Each row comes from the steps of one walk. Every step used is in the known rows, and no mark comes twice. Write the walk behind each row, first mark first.
Known rows:
deguf/pugit: [  5   4   3   6  -3   5  -3   6   4  -6  18   3  -6  -3   3  -4   9 -14
  -7  12 -14  -7 -19   4   3   0  -5  -7   7  -9  -3  -3  -4  -4  -3   6
   5   0   4   6  13   0   1   4  -1   3  19   5  -9   2 -13  -3 -11   4
  -5  -4   0   3]
rego/deguf/menop: [ -8 -10   1   1  15   8   6  -4  -4   0  11   4   6  -8  -8 -10  -2 -14
 -21   8  14  14  -6 -10   4 -13   7  -9  11  -9   2  -4 -15  -1 -19  -1
   0   1   0   2  20  -4  21  -9   0  -8   0   8  13   7   5  -4   2  15
   1   9  -6 -13]
naret/tigis/deguf/pugit: [ 14  10  -1  14  12   5 -10   0   4 -12   5   0  -3   3   0   0  -2  -5
   1  18 -22   0 -15   2  -5   2  -4   3   9 -10 -14   9  -5   3   8  19
   6  25  17   5  21  -2  24  27  -6  -4  29   1  -1 -24 -32  -5 -25   2
   8  -7  -6  -1]
rego/naret: [  8  -7  -5  10  -2   5  -1  -1   7  -4 -10   8  -3  -1   8  -8   8  -9
   5  -3  -4  -6   3   3   1  -9  -2 -13   7  -6 -17  18  12  -5   5   9
   1  -5   4  -3  -9   1   1   3   4   7  -1  11  -2  -6   5  -9  -9   5
  -7   6  -4  -7]
menop/deguf/pugit/naret/tigis: [  7   4  11   3   4 -11  -4  15  12  -2  29  15   0   7   0 -40 -28 -21
 -13  22 -31  20   3  10   4 -13  -1  33  22 -22  -1   9  -8  -2  13   9
  15  13  29   4  13 -10  19  -6  10 -10   5 -13  -2  -8 -22   9  -1   4
   7  14 -18  17]
rego/deguf: [ -6  -7  -1  -2   0   0   3   2  -2  -3   3   3   6  -9  -9   2  -7 -12
  -9   2  20  15  -1  -6  -3  -3  -2   0  -4   0   7  -4 -23  -3  -9  -4
  -2  -1  -9   1  13  -8   6 -10  -1  -4   0   3   3  -8   9   0  12  10
  -4   5   5   1]
rego/deguf/tigis/naret/menop: [  5   4  -3  14   4  12  11  12   4   0  -3   2 -22   3 -30 -10  13   1
   4 -15  31 -25  -6 -15 -17   0   9   8 -15  12  10  20 -36  16 -17   0
  -3 -14 -30  -8   2 -16   5  10 -12 -13  -2   7   0  11 -17   2  20  20
  -1   5 -16 -11]
naret/pugit/deguf/menop: [ -4 -19  23   0  14   9   0   2 -17  11   5   3  -8  -6  12  -6   0  10
 -33  -2 -18   5  15  -8  10 -15   6 -16  23  -3 -22 -22  -9  -6  -7  16
   3  15  11  -5  15   2  42  12  -9  17  -7 -29  -2  22 -22  -9 -27   4
  -7  17  -6 -11]
menop/deguf/tigis/naret/rego: [-12  16 -11  13  -9  19   4  17  -6  13   0   8 -29  16 -11 -13   2  -7
 -14  -7   6 -11  16   8  -4  -7   7  23  -6   3  21  10 -25  30 -25 -19
  -7  -1 -26  -3  -1   2  12   7  12 -18   6 -19   7  29  -1  18   3  16
   7  -3  -8  -8]
rego/naret/menop: [ 11  -7 -11   6   7  -2  -6  -6   6   1  -4   3  -2   4   7 -11  20 -16
  12  -2  -1 -29   1  -9 -11 -12  -5  -3  -2  -1 -21  28   7  -7  11  13
   4 -14  11  -5 -22  -2   0  16   7  16  -4   7  -5   3  -9  -6  -3  -4
  -6   6  -5 -23]
tigis/naret/menop/deguf/pugit: [ -1   7 -20  13  -2   6   4   9   6   6  31   6 -22   9  -4 -28  12 -25
  -8   2 -19 -25  -9   9 -17  -5  -5  17   7   1   8  17 -15   5  -6   7
   9 -13  -2   3 -12 -11  12  20   3  -2  14 -10 -15  30 -31  13   4   2
 -12  -2  -4 -10]
menop/deguf: [-11   2  -4   3  -3  -8  -1   0  -4   4  14   5   3   3  -1 -13  -9 -17
  -8  10  -7   6  14  10   7  -7  -9  14   0   3  11   2  -6  -4 -12   2
   7   1   4   5  -7  -6   4  -3  14 -11  -5 -17  -4  14   5  17   2  -1
   0   4  -1   2]
rego/deguf/tigis: [  1   2  11   8  -1   5   1   7  -3  -7  -4   2   1  -9 -23   3   3  -1
   1   7  29  -1  -8 -10   4  -3  -2  -3 -13   3   5   7 -33   5 -25   2
  -2   2 -15   0  23 -10   2  -2  -4 -15   2   5   7  -3   6  -3   8  19
   3   7 -13   1]
pugit/deguf/tigis/naret: [  7  13   6  18  -1  10   1   9  -5   8 -18   6 -33   3 -16   2   3  26
   1 -17  -1 -18  -5   5  -2   6  16   2   2   7  -2  -5 -21  15  -9  12
  -4   3 -14  -6   3  -7  13   6 -21  -9   2 -16 -14   0 -19  -4 -21  19
  -7  10 -18   4]
naret/rego/deguf/tigis: [ -9   5   8   1  -7  15  -5   9  -6   3 -10   3  -3   6 -14   7   6  -9
 -14   6  38  -6  -1 -18  -1  -3  -2   7 -17  -3  13  -1 -38  17 -23 -21
 -13   2 -23   2  25  -1   9   0   5 -10   7  -4  19   5  17   3   8  18
  11   2  -1 -14]
deguf/tigis: [  8   8  13  12  -3   5   0   6  -1  -2  -3   1  -9   0 -15   4   7  12
   9   3   9 -14  -7  -3  12  -2   3  -4  -9   3   1   5 -16   8 -16   6
  -1   2  -7   1  10  -5  -4   6  -1 -11  -4   3  -4   0  -4  -4  -8  12
   7   5 -18   4]
naret/menop/deguf/pugit: [  0   7  -4  11  -1 -11  -4   7   5   4  41   6  -1   5  -1 -22  12 -33
  -7  20 -15 -24 -12   0  -8 -10 -19  18   0  -2   4  11 -16 -11 -10  13
  16  -5  10   7  -6 -12   8  18  15  -2  12 -15 -11  30 -23  15  -4  -4
  -5   6  -2 -12]
deguf/pugit/naret/rego: [  0   1   3 -12  -3  10  -6   6   9   2  25   3 -11  18  23 -16  -8 -13
 -21   6 -10  -9  -1  -4 -13   2   5  19   8 -28   2  -8  -9   0  13 -19
 -12   4  -1  -2  23   9   4 -11   3   5  17 -10  13   0 -18   6   0  10
   2  -5  -2   1]
pugit/deguf/tigis: [  5  10  19  13   3  -5  -9   4  -7   6 -12   5 -14  -2 -11   5   1  19
   3   1   4 -18  -8  -3   9   2   1   1  -5   1  -7 -10 -24   1 -11  13
  -2   9   1  -1  11  -9  11   6  -8  -5  -2 -20 -13  -6  -9  -3 -24  10
  -4  13 -16  -2]
pugit/deguf/menop: [  0  -6   9   2  20   1  -3  -5  -8  13  -3   5  -3  -5   6  -5   1   5
 -22   5 -11   0  -7   2  10  -7  12  -3  20 -11 -11 -18  -6  -2  -7  15
   0   9  16  -1  12  -2  29   3  -7  -1   0 -16  -5   8  -9  -4 -25   5
  -3  13  -7 -12]
pugit/naret/rego/deguf/tigis: [ -5   1   9  -9   1   9  -2  10  -2  -2   2   2  -6  11  -6 -10 -16  -4
 -17   2  30  -3  11 -20  -8  -4   9  24 -14 -14  14   2 -36  10  -7 -24
 -20   4 -22  -7  27  -3   1 -19   4 -14  -1  -9  25 -10   4   2  18  25
  14   6 -16  -4]
deguf/menop: [ -2  -8   4   0  14   9   4  -3  -2   3  12   2  -1  -1   3 -11   4  -3
 -12   3  -5   1  -4   1  10 -12  10 -11  16  -9  -5  -1   4   3 -13   3
   2  -1   9   2   9   3  15   0   0  -5  -3   5   9  15  -4  -6  -5   3
   6   7 -10  -7]
tigis/naret: [ -1   0 -15   3  -2  12  13   5   3   1  -5   2 -21   2  -6  -5   2  10
  -2 -22  -4  -4   3  11 -10   4  14   0   8   5   5   3   0  15   3  -3
  -3  -9 -15  -7  -6   0   3   0 -12  -1   3   3   3   6 -11   0   5   6
  -6  -4  -2   4]
tigis/deguf/pugit/naret: [  9  -2 -11   2  10  -5  -5 -12   3 -18  33  -8  -7   7  19 -10 -15   4
  -2   9 -22 -15  -4   0 -15  14   1  13   5 -20  -2   9  -8 -21  15  12
  -9  12   4  -2  16  -5   2  -2 -14  -4  16  -9   6 -27 -43  -5 -19   9
  10 -10 -11   5]

Which walk is each row?
[  2  14   4  15   1  -8  -7   8  -2   6  18   4  -3   9 -18 -16  11 -11
  10  14   4 -30  -1  -9   2  -9  -9  21 -17   9   9  21 -28   1 -19   8
  14  -2  -1   3  -9 -14   1  21  17 -18  -9 -19  -7  26 -12  11   4   3
   9  10 -17  -8] | naret/menop/deguf/tigis
[-17 -11   2  -9  12  20   1   0  -9  11   8   0   4   3   3  -4   3 -26
 -34   8  24  14   2 -12  -5 -16   5   0   8 -13   9  -7 -20  12 -19 -22
 -11   3  -6   3  26   4  27  -8   9  -7   6   0  27  19  15   3  10  15
   5   3   5 -25] | naret/rego/deguf/menop
[ -1  -5 -16   5  24   7   0 -18  -7  -5  14 -10   0   2  10   4   1   5
  -7  10 -11  -9  -1   0  -2   1   8  -9   8  -6  -3   9   1  -7  -9  10
  -5  11   3  -2  11   3  23  13  -4  -7   7  -5  14  -2 -21  -8 -23   9
  14  -5 -10 -18] | tigis/deguf/menop
[  5 -16  15   6   2   7  -5   5 -13   4 -20   8 -10  -7  18   3   5   3
 -12  -5 -15   0  26  -5   2  -9   0 -18  16   0 -42  -3  -3 -16   7  20
   2   7   8  -9  -3  -1  27  10  -3  30  -9 -22 -11   1  -9 -11 -30   3
 -19  17   2  -4] | rego/naret/pugit/deguf
[  9   0  -8  14   1  -6  -5   2   9  -2  25  10  -1   4   8 -28  18 -43
  -1  18 -22 -31  -8   3  -6 -14 -19   3   5  -9 -15  33 -11 -17  -5  18
  16 -10  12   4 -13 -10   9  18  19   7  10  -3 -19  24 -18   5 -13   0
 -12   8  -4 -20] | rego/naret/menop/deguf/pugit
[ -3  -1  -4 -19   0   6  -4  -1   1   5   6  -1  -6  19  19 -12 -18  -2
 -14  -6   3   4  19 -10 -14   0  10  26  -1 -18   8  -4  -1   7  19 -25
 -16   3  -6  -7   8   8   2 -17   5   4  -3 -13  18  -5  -1   5  11   4
   9  -2  -4  -3] | pugit/naret/rego
[ -5  12 -10  19  -5   8   9  15   0   4   3  10 -27   5 -23 -10  -2   2
   0  -5  -4 -10   5  14   4  -3   8   7  -4   8  18  14 -21  16 -24   2
   8  -3 -16  -3  -9 -12   5   5   4 -25  -4 -12  -2  21  -6  11  -1  14
   3   5 -19   9] | menop/deguf/tigis/naret
[ -3  -9  20  -2   0   3  -6   5 -17   6  -6   3  -9  -6   7   6  -3  14
 -18  -1  -9   2  20  -7   4  -3   1  -1  10   5 -22 -22 -13  -9   5  12
   3  12   2  -6   5  -2  26   9 -10  20  -6 -36 -11   4 -14  -2 -21  -1
 -11  13   2   2] | naret/pugit/deguf
[  9  -6  -5   0  33   2  -2 -12   3  -7   9  -2   1   9   7 -20 -25   8
  -8   5 -25  17  12  -3   0  -8  19  12  20 -25  -9  14   5   5  17   8
   1  23  27  -5  15  -1  29   1  -6 -13  -3  -6  21 -30 -38 -10 -12   6
  24   7 -28  -4] | pugit/naret/tigis/deguf/menop
[ -6   0  -4  -2  -2 -12  -1   7   7  -5  45   9  -4   6  10 -31 -22 -20
 -17  20 -27   0   3  15   0  -3   0  26  14 -19   9   3 -15 -18   3   3
   5   3   9   4   8  -8   1 -14   9  -7   5 -16  -2   3 -22  11  -3   5
   1   5 -12  13] | menop/deguf/pugit/naret
[  5 -18   9   6  -5  13   5   7  -4  -5  -7   6  -5  -6  16  -6   9  -4
  -1  -7  -9   0  26  -8   4 -11  -2 -22  10   2 -28  16   6  -6   6   8
   4  -1   1  -5  -5   4  10   9   2  22 -10  -2   0   6  -5 -13 -12   3
 -10   8  -1  -7] | rego/naret/pugit
[ -7   6   1  11  -5  -6  -7   8   1  -2  32   9  -2  -2  -1 -17  -3 -26
 -14  23 -21  -4  -9  15   5  -5 -14   8   8  -5   6   4 -12  -8 -13   9
  12   1  10  10   7  -7   8   3  10  -7  16 -11 -11  20  -7  14  -9   4
  -5   0   0   1] | menop/deguf/pugit
[  3  -7  13   9 -11  24  15  20  -3  -4  -6   4 -34  -1 -14  -2  11  24
  -3 -20   1 -10  16  -5   3  -3  16 -16   3  11  -4  11 -14  16 -11   3
  -1  -5 -29  -9   3  -2  13  19 -15   2  -7  -8   6  20 -26  -9  -4  14
  -2   4 -18   9] | deguf/tigis/naret/pugit
[ -3  -8   8   4  -1  15   9  14 -15   8 -12   5 -28  -4   5   3  -4  22
 -18 -23 -12   2  25   1  -7   5  14  -5  15  12 -18 -17  -9   5   7   7
   0   4  -9 -13   0  -3  30   9 -20  16   0 -29  -8  13 -24  -1 -18   6
 -17   6   3   5] | tigis/naret/pugit/deguf
[ 16  -7  -9  19  29  12  -5 -11   1  -7 -11   4   0   3   7 -13  -1  -5
   1   4 -19   3   3  -3   5 -14   9 -16  20 -19 -30  31  13   4   4  21
   7  20  28  -4   6   4  38  25   2  -2   4  13  13 -22 -18 -19 -29   7
  12   6 -18 -22] | rego/naret/tigis/deguf/menop
[ -7   6  -8   6   3 -11  -4  -2  -2   9  19   4   4   7  -3 -16   5 -21
   1  11  -5 -14   8  -4  -9 -10 -12  23  -9   5   8  11 -13  -7  -5   6
  13  -7   7   4 -19 -11   4  10  16  -4  -8 -19  -3  24  -7  13  10  -9
   3   6  -2 -10] | naret/menop/deguf
[-14  -2 -21  -5  -4  23   9   7  -3   7 -12   2 -17  10  -6  -1   1 -12
 -23 -21  24  11  10  -3 -23  -1   9  12  -2   0  19  -2 -18  25  -7 -28
 -14  -6 -30  -7  12   4  15  -7  -2  -4  11  -1  19  12   7  12  20  19
  -3  -9  14 -10] | tigis/naret/rego/deguf
[ 13  -4   4   9   6   3  -5   7  13  -2 -23  16   0  -1  -2 -13   0 -13
   7  -5 -10  14   3   1   7 -16   1  -9  13  -9 -28  22  12  10  11  10
   9   4  21  -3  -1   1  17  10   7   7  -3  17  -4 -17   5 -10  -7  -1
  -4  10  -8  -5] | rego/naret/tigis
[ 11   9  -5   8  18  -1  -8  -5  -2  -6 -13  -4   4   5  -4   6  -8   5
   6   8  -9   8   7  -1  -4   5   2   6   0  -3 -11  11  -4   5  10  11
   4  23  12  -1   8  -1  25  18  -3  -6   9  -6   5 -27 -22  -2 -15  -1
  13  -2  -8  -4] | naret/tigis/deguf
[ -9   4  -5  -9  -5   1  -5   8   3   0  40   5  -6  19  22 -27 -17 -29
 -29  18 -20  -1   9   6 -10  -5  -6  33   9 -24  17  -1 -16  -4   3 -14
  -4   4   3   2  14   0   8 -12  19  -5  13 -26   8   9  -8  19  -1   5
   5  -1  -2  -1] | menop/deguf/pugit/naret/rego
[  1  -1 -11  11   3  -8  -4  -1   2   6  10   9   1   7   4 -21  12 -34
   2   9 -11 -18  12   1  -7 -15 -14  10  -1  -3  -9  33  -1 -10  -2  14
  14 -11  12  -2 -26 -10   6  14  25   4  -9  -8 -10  15  -3   9  -1  -4
  -7   9  -1 -18] | rego/naret/menop/deguf
[ -9   2 -15  -1  -4  29   8  11   3   2   9   2 -24   4  -2  -8   7 -23
 -28  -8  14   1 -10  -2 -19   3   2   5   8  -7  12  -4 -24  22 -10 -23
 -13  -6 -28   1  21   3  16  -3  -6  -2  30   3  10  17  -3   9   9  19
 -11 -11  10  -7] | tigis/naret/rego/deguf/pugit
[  4   6   5   3   7 -16  -5   4   5   2  27   4  -6  13 -10 -28 -11  -1
   3   9  -2 -29  15 -10  -4  -8   2  39 -13  -6  14  21 -26  -9  -3   6
   7  -2  -1  -4  -8 -17  -3  -1  12 -17 -17 -20  -1   6 -28   9  12   4
  13  13 -30   0] | pugit/naret/menop/deguf/tigis
[ 11  -8  30  16  -2   8  -8  11 -11   3 -19  13 -18  -7   3  -1  12  17
  -3  -3  -7 -15  16  -9  17  -6   0 -23   6   3 -41   6 -18  -6  -6  23
   3  10   0  -9   5  -5  23  19  -5  21 -10 -23 -14   2 -15 -16 -36  14
 -12  20 -16  -4] | rego/naret/pugit/deguf/tigis
